Each row was made from one walk, in order. Every step used is in the known rows, and no mark comes twice. Write each row's walk.
Known rows:
mivi tilok rumur: 79	117	45	183	-97	151	-108	-111	-332	-36	-222	2	214	74	108	114	-386	20	151	-34	-98	-22	76	117	-345	-83	4	-88	-232	12	-141	-390	-78	67	175	-161	-116	158	-30	92	203	-35	-237	100	46	-65	23	-348	-126	-218	-62	-177	-288	-132	65	-122	-89	92	349
tavun livo: 125	84	-40	3	53	34	-217	-58	-44	-23	-318	127	-14	45	-150	-100	147	79	21	-250	71	211	0	20	164	-72	-24	-121	208	-139	55	-9	-83	70	-59	-2	93	-143	-99	-84	49	295	-5	-58	-191	-28	1	39	151	-92	-12	-3	15	-65	-32	28	70	-15	-175
vaba mivi fidu rumur livo: -5	5	106	-174	-82	75	-381	46	161	-252	-469	150	-264	166	-137	-325	-209	-170	-209	232	-200	-125	561	14	-111	-164	-77	156	-117	-130	189	106	13	-248	-41	-48	-57	221	-120	10	-82	49	28	-96	159	-496	42	-148	-303	-348	-243	321	-82	-719	-105	-89	-68	321	45
tavun vaba rumur: 14	44	114	146	-349	-113	30	-114	-100	-206	-332	244	-71	-110	-119	-238	105	92	-12	-112	118	-119	-303	160	-31	86	-126	-148	-102	-91	163	-70	12	135	-62	89	126	-120	239	-169	-95	316	-64	27	-192	-219	2	242	192	-94	-85	102	-446	-360	67	-207	142	-119	84
vaba mivi livo: -18	21	207	-251	-191	286	-3	155	-12	-72	8	-68	-50	41	-212	-287	8	-34	-273	169	-159	47	285	-7	-76	3	-261	-126	-156	201	360	78	-24	-189	65	-446	56	21	228	5	97	214	-40	21	-197	182	70	-135	-27	-73	-15	-12	83	-433	65	71	-186	363	71
vaba mivi fidu: 10	12	89	-140	-40	198	-120	32	-22	-54	-189	23	25	31	-76	-149	-266	51	-229	235	-147	-69	405	82	-161	-44	-30	-36	-296	-55	227	141	143	-34	24	-265	120	185	-103	145	79	18	86	-44	63	-120	22	-37	-100	144	37	11	-25	-356	-102	25	-210	394	140
mivi tilok rumur vaba: 214	180	9	109	-58	134	-249	-157	-284	-92	-201	43	76	183	114	116	-576	-221	103	52	-169	-71	-16	222	-160	-53	112	23	-2	55	-191	-373	-28	-60	-36	-118	-123	128	26	80	-31	-126	-163	73	27	-323	168	-189	-199	-294	-238	103	-333	-337	6	-258	-145	50	336
mivi fidu: 78	-173	41	-68	97	237	59	5	-37	86	-233	-91	100	4	47	-63	-284	40	-113	159	-88	-83	271	88	-194	-144	41	23	-59	-161	151	9	235	-42	8	-36	83	37	-130	34	75	-30	124	-42	87	-17	-43	-117	-240	218	118	-29	-43	-11	-101	-117	-152	99	69
fidu rumur livo mivi: -77	201	13	112	-212	-34	-167	11	294	-233	-169	-20	-317	227	61	-82	-150	-403	-168	167	-169	-169	-99	48	-34	-166	10	247	77	151	200	125	-48	-315	-60	9	-123	91	98	-131	-202	-158	-95	-18	21	-370	-6	39	-174	-351	-446	255	79	-236	-19	2	-53	23	-47
tavun tilok rumur vaba: -84	93	7	18	85	-136	-350	-192	-312	51	-346	135	243	44	17	-69	-389	-281	127	108	-240	327	-387	332	105	-23	92	-70	294	-1	-202	-386	-238	-212	-182	-162	-136	-332	-61	24	-271	-69	-64	-85	-148	-476	132	50	154	-363	-504	442	-398	-252	62	-113	-142	189	-7
fidu rumur livo: 30	33	30	-32	-87	-129	-309	49	140	-232	-275	124	-317	119	-69	-124	18	-196	30	-40	-17	-115	106	-33	128	-113	-36	213	157	-86	-43	-5	-67	-170	-107	198	-183	23	-40	-153	-148	-6	18	-18	102	-350	26	-105	-188	-500	-323	290	-56	-311	-20	-114	102	-21	-68
tavun vaba mivi: -200	193	5	47	-175	-230	-129	-176	-62	-165	-237	314	-51	-41	-269	-206	62	-39	-96	-14	23	64	-46	39	81	8	-189	-317	-182	33	192	153	-146	48	-15	-158	212	30	160	32	187	117	-116	-41	-166	-287	28	252	177	-16	-24	84	-82	-587	-90	73	-6	148	12
livo mivi tilok rumur vaba: 111	391	52	258	-118	145	-201	-165	-150	-88	-99	-131	44	270	147	172	-719	-378	-112	323	-372	-81	-225	298	-273	-122	193	28	-25	280	83	-227	-9	-205	-3	-276	-1	186	241	128	-105	-249	-283	130	-48	-341	141	-62	-201	-124	-360	16	-174	-218	-9	-136	-279	89	371
fidu rumur: 12	-35	-20	253	-8	-161	9	25	17	-137	5	9	-101	-56	34	-56	-11	-125	266	-74	15	-73	-3	-51	31	29	-46	167	57	-46	47	-83	-118	133	-117	16	-225	68	-41	-165	-33	-9	-97	40	50	-163	127	-200	-76	-207	-184	88	-31	-177	62	-11	205	174	-71
mivi fidu rumur vaba: 245	-140	-15	115	187	76	-102	-56	-32	-103	-213	-41	-173	42	29	-102	-462	-272	67	167	-133	-138	199	74	21	-99	144	345	216	-138	151	-82	163	2	-287	22	-128	1	-54	-112	-262	-100	33	-88	156	-419	238	-185	-361	-71	-241	305	-95	-399	-109	-265	-48	129	-67
vaba mivi tilok: 113	169	77	64	-246	5	-148	-126	-15	-19	-142	74	-29	246	-89	-50	-129	68	-28	120	-151	-144	258	-80	-261	105	49	-134	-310	127	89	83	-51	-23	101	-312	42	380	46	146	232	45	-180	14	-13	42	146	-180	-8	30	-59	-149	-15	-442	9	77	-152	493	337
livo mivi vaba rumur: 99	-198	181	74	-273	420	158	147	49	64	46	-157	-147	130	296	-353	-351	51	-389	573	-222	-119	-258	176	-287	-12	10	-11	-114	327	476	-50	101	-152	-88	-284	50	124	122	117	-199	119	-191	189	-214	-32	-76	98	58	9	-126	42	-175	37	17	119	-182	177	227
tilok sepe: 88	188	37	200	130	-26	-43	-134	-127	-34	-147	-48	270	168	169	-41	-313	-67	144	192	-23	178	67	48	209	-168	13	35	26	-109	-76	-49	27	52	43	-18	74	18	12	41	-15	26	28	102	-179	-29	-72	-64	-5	-19	-70	178	-67	-55	213	21	-70	3	34
tilok rumur vaba mivi: -101	284	25	-122	-27	-17	-417	-49	-216	-257	-87	222	29	43	-54	-21	-310	-349	-61	76	-228	209	60	257	173	22	-64	28	-89	81	-60	-166	-195	-91	-50	-191	-73	5	83	105	-176	-72	-121	74	-39	-584	189	203	146	-444	-335	332	-208	-501	-47	-37	-72	189	165
livo mivi vaba: 36	-125	42	17	15	400	102	42	49	196	146	-287	-85	186	289	-180	-415	-12	-413	575	-185	56	-157	76	-227	-79	48	-129	37	269	434	-32	46	-177	-41	-325	109	114	36	191	-18	-136	-267	81	-105	41	-82	-33	-131	144	27	-61	148	199	-102	250	-270	162	70
mivi tilok: 170	1	36	129	-121	30	26	-105	-53	96	-125	-44	-21	182	1	31	-166	89	29	40	-75	-196	100	-55	-275	-14	88	-47	-96	22	-47	-53	62	-8	79	-106	42	228	3	47	173	25	-92	30	31	157	79	-224	-158	88	18	-212	-60	-171	77	-41	-94	151	255
rumur livo mivi tilok: 55	265	20	2	-271	161	-236	-77	225	-23	-287	-134	-247	470	-1	-6	-334	-137	-362	311	-269	-292	65	38	-330	-205	164	-50	-91	228	110	124	82	-465	129	-135	122	289	205	111	-16	-111	-130	-16	-3	-33	-40	-46	-317	-54	-224	-24	109	-179	-19	-29	-367	36	256
tavun tilok sepe: -81	178	95	265	54	-209	-191	-264	-147	212	-445	16	477	185	86	-141	-370	-48	171	300	-148	313	-188	86	190	-136	75	-145	168	-111	-98	-173	-115	-166	-104	-177	47	-171	-86	65	-32	148	6	-85	-333	-26	-25	-130	194	-70	-324	305	-199	-144	272	107	-233	313	-77
tavun fidu: 20	-81	131	-49	-96	-12	-99	-129	100	94	-217	-180	137	-22	-15	-213	-81	147	2	-122	-137	117	-176	-174	85	-22	-170	-81	157	-97	98	-125	-58	33	-42	-97	-4	-190	-95	15	30	83	168	21	65	-135	71	109	-44	98	-120	97	-203	-178	-125	-29	-9	30	-82
fidu rumur vaba mivi: -21	116	-4	137	-20	-230	-346	-66	70	-272	-33	188	-251	101	-118	-186	-76	-408	88	47	-169	-57	37	22	229	126	8	265	69	148	114	110	-136	36	-258	-124	-178	85	76	-98	-234	-11	-132	-49	-27	-559	296	81	46	-367	-395	394	-16	-695	-12	15	98	403	-39

Write each row's walk:
12	84	142	52	-124	-304	-406	-192	98	-174	-211	4	-170	96	-158	-399	-168	-248	90	-109	-287	25	-66	-134	327	87	-172	190	210	25	193	-76	-203	69	-355	-205	-191	-39	4	-38	-249	54	37	-22	35	-705	352	230	19	-225	-537	531	-194	-879	-170	-34	71	403	-103
tavun fidu rumur vaba mivi
85	-183	54	45	-99	287	-103	137	221	-22	-142	-111	-386	294	191	-309	-403	-267	-371	504	-201	-39	-21	43	-150	-209	20	131	166	215	357	-32	-34	-351	-122	-105	-82	96	4	79	-146	-164	-257	12	-54	-342	-16	-84	-349	-382	-294	208	74	-169	-101	179	-195	128	-40
fidu rumur livo mivi vaba
-27	56	178	-91	-432	-115	-235	-103	68	-303	-597	376	-320	43	-215	-311	116	0	-238	-55	85	-91	-178	138	67	-26	-141	-95	-37	-106	16	24	8	-126	-35	275	172	-128	160	-97	-219	394	54	-12	-195	-395	-131	328	44	-392	-245	290	-493	-548	-2	-282	18	-322	74
tavun vaba rumur livo
168	42	-56	250	92	137	-53	-86	132	-114	-102	-220	-223	137	120	-70	-567	-484	-120	417	-302	-244	-35	156	-131	-171	226	386	189	118	428	57	234	-116	-292	-161	-9	69	124	-82	-257	-297	-61	-41	55	-414	208	-82	-371	88	-360	245	12	-298	-141	-119	-133	195	-15
livo mivi fidu rumur vaba
130	46	109	-52	-107	117	-176	69	21	-267	-7	30	-320	107	-263	-324	-106	-382	-57	158	-236	-32	218	-2	111	44	-111	225	108	220	376	48	-104	-156	-287	-363	-134	-12	248	-166	-172	170	-94	-70	-198	-255	324	-164	-124	-377	-354	321	-4	-795	71	-96	-28	462	1
fidu rumur vaba mivi livo
124	221	47	244	-216	98	80	-92	72	103	-40	-248	-43	257	125	64	-334	-68	-110	270	-209	-252	-92	-31	-416	-53	174	-42	-183	243	262	26	94	-176	80	-293	108	281	194	71	135	-156	-246	62	-74	163	67	-156	-166	242	-108	-230	98	-54	-6	70	-254	208	260
livo mivi tilok
111	16	24	-230	102	154	-240	-44	11	-131	-212	70	-111	124	-136	-142	-471	-206	-298	309	-257	-21	305	130	60	-18	91	83	-90	-24	190	165	177	-155	-156	-206	124	103	2	135	-161	-22	76	-84	69	-392	158	112	-113	80	-146	304	-43	-532	-174	-111	-235	306	86
rumur vaba mivi fidu
3	2	1	221	-115	-160	-106	-139	-83	-192	-475	223	-98	-121	-192	-283	-208	-66	31	67	-38	-82	214	65	-102	-53	-200	-49	-169	-177	422	25	15	185	-137	-145	126	105	26	-57	115	64	-106	-8	-27	-422	160	-135	-157	-54	-119	104	-154	-760	-180	-105	24	376	-12
tavun vaba mivi fidu rumur
7	99	215	-65	-474	231	-114	-75	185	-275	-695	88	-264	143	-76	-290	-357	-104	-600	314	-172	-280	-124	284	-230	-258	-45	-96	-153	-33	403	66	301	-324	-44	12	313	-67	232	-45	-233	193	33	19	-139	-418	-157	291	-184	0	-252	208	-360	-447	-133	-320	-257	-246	185
tavun vaba rumur livo mivi fidu
-101	224	16	-132	-191	109	-221	-2	309	-128	-155	-72	-252	258	-9	-24	-194	-278	-407	230	-185	-99	-88	87	-36	-183	65	70	50	186	79	188	80	-449	22	3	92	44	176	73	-151	-103	-18	-42	-25	-188	-129	188	-119	-119	-222	140	137	-71	-81	-9	-256	-156	68
rumur livo mivi
-72	121	50	-162	-101	416	-245	39	-1	-150	-414	-129	44	170	177	-4	-697	-249	-425	304	-332	8	104	374	-288	-408	-24	-50	-95	-14	159	-198	166	-410	154	-108	81	24	-11	156	-124	-220	26	61	66	-410	-162	1	-355	-232	-256	128	-165	-110	-121	-215	-340	-157	226
tilok rumur livo mivi fidu
60	60	152	-325	-92	249	-188	95	-8	-138	29	-28	-164	170	-293	-314	-88	-235	-310	237	-210	8	144	48	107	7	-85	28	69	241	291	165	-44	-290	-180	-379	61	-41	271	-12	-151	138	-7	-48	-241	-111	219	-21	-51	-127	-183	254	43	-595	6	-97	-205	279	93
rumur vaba mivi livo
-42	160	192	-132	-423	150	-157	104	278	-242	-199	-24	-315	239	43	-221	-90	-179	-456	247	-210	-236	-183	170	-111	-65	-3	110	-87	215	165	121	89	-390	41	31	45	25	214	-2	-382	159	-9	85	-142	-269	-115	311	55	-285	-423	230	-205	-209	87	-133	-89	-87	182
vaba rumur livo mivi
-12	80	178	-94	-256	111	9	-38	-90	-132	-279	169	-94	-60	-362	-318	84	-10	-241	92	-18	69	64	50	-47	-47	-344	-300	-64	154	483	90	-102	-126	-46	-408	233	-93	332	-71	208	310	-125	-27	-356	48	114	-31	23	-54	26	13	-4	-630	8	-1	-131	231	52
tavun vaba mivi livo
143	-164	39	-92	-7	146	-208	29	140	-210	-497	25	-223	92	-29	-168	-270	-119	-128	108	-108	-193	346	1	-74	-212	17	199	75	-252	86	-51	132	-212	-53	127	-74	22	-223	-59	-142	-14	105	-102	193	-401	15	-246	-439	-284	-198	251	-67	-365	-99	-214	-42	-4	-42
mivi fidu rumur livo
109	22	-56	204	42	-223	-170	-45	-7	-191	-4	118	-248	60	-53	-54	-175	-378	159	-23	-62	-90	-91	31	165	34	123	332	268	8	-10	-45	-63	27	-309	82	-206	-1	34	-163	-286	-60	-118	-43	36	-432	230	-19	-123	-286	-331	352	-27	-369	0	-110	100	97	-102
fidu rumur vaba
24	-78	50	98	13	50	-114	11	16	-167	-223	46	-44	17	-26	-187	-242	-125	-3	135	-192	-110	402	19	-186	-13	-36	108	-239	-57	337	65	34	76	-74	-171	-52	224	-96	-45	38	-4	-31	-24	71	-276	166	-251	-148	-63	-133	104	-60	-548	-46	-24	9	538	60
vaba mivi fidu rumur
3	133	-49	-21	74	30	-246	-64	-233	-201	-72	151	92	-35	84	85	-393	-296	29	-10	-101	128	-105	250	148	-75	17	64	157	18	-181	-330	-113	-40	-54	23	-140	-126	26	57	-221	-129	-63	33	-3	-512	90	86	-40	-377	-296	265	-314	-235	-22	-211	-14	-102	121
tilok rumur vaba
207	189	19	239	-121	-228	-328	-145	-56	-165	-147	148	-301	297	-142	-157	-239	-307	145	120	-179	-247	203	-19	-82	143	116	188	-60	176	101	21	-100	-58	-231	-238	-126	354	112	-52	-53	-38	-246	-40	9	-414	394	-236	-136	-272	-393	218	-38	-843	38	-40	-47	574	212
fidu rumur vaba mivi tilok
-6	209	-31	67	-31	65	-95	-70	110	7	-198	-54	-45	175	-56	-48	-3	-93	-182	-9	-48	151	-187	92	-13	-149	39	-115	142	109	274	73	-17	-78	-68	-187	175	-100	122	-65	-44	140	-143	7	-237	-1	0	168	182	78	-188	-53	148	86	-98	161	-113	60	-132
tavun livo mivi
-15	236	91	91	-206	104	-243	-51	-303	-83	-236	143	216	132	12	-9	-354	-10	34	15	-218	0	212	178	-329	10	-121	-204	-409	98	-20	-254	-231	-7	189	-337	-20	330	-16	166	244	-11	-239	116	-13	-164	91	-254	1	-268	-122	-113	-264	-473	21	-7	-149	437	459
vaba mivi tilok rumur
-75	290	136	-31	-542	-44	-176	-85	208	-288	-469	183	-352	128	-147	-252	-13	-232	-415	145	-87	-228	-376	207	-29	-93	-97	-99	-57	94	259	129	56	-288	-31	114	243	-43	387	-58	-243	238	-39	44	-263	-386	-114	428	54	-195	-389	276	-297	-392	-35	-216	-94	-280	169
tavun vaba rumur livo mivi
-14	60	53	-217	-68	333	-141	28	227	-55	-360	-167	-189	269	46	-56	-466	-189	-545	411	-281	-180	171	182	-226	-319	84	82	21	61	279	132	288	-451	76	-39	186	39	30	76	-153	-154	72	-66	97	-243	-175	71	-388	98	-156	136	84	-73	-184	-121	-385	-92	93
rumur livo mivi fidu
5	179	8	-180	-9	-105	-338	-56	34	-163	25	179	-155	132	-162	-132	-114	-274	-138	152	-155	44	53	73	210	55	37	84	8	141	51	210	-62	-150	-168	-151	23	65	123	86	-227	-28	-14	-73	-25	-367	208	236	131	-125	-244	335	48	-563	-32	13	-95	230	42
rumur vaba mivi
216	-320	143	-11	-146	373	74	137	-100	-2	-73	14	-128	14	214	-414	-198	221	-226	316	-62	-15	-57	89	-142	81	-70	-45	-94	42	226	-178	27	-3	-92	-139	-58	74	-69	81	-113	292	-150	143	-140	-38	-28	-49	29	-174	8	58	-379	-66	69	20	-11	112	201
mivi vaba rumur
-233	116	91	-146	-100	263	-357	-88	-43	79	-737	-119	256	188	97	-163	-742	-226	-409	432	-425	115	-90	381	-262	-342	19	-148	60	-25	130	-322	-6	-621	16	-253	63	-193	-107	171	-149	-95	9	-110	-22	-425	-139	-72	-177	-254	-489	330	-348	-139	-72	-119	-477	138	118
tavun tilok rumur livo mivi fidu
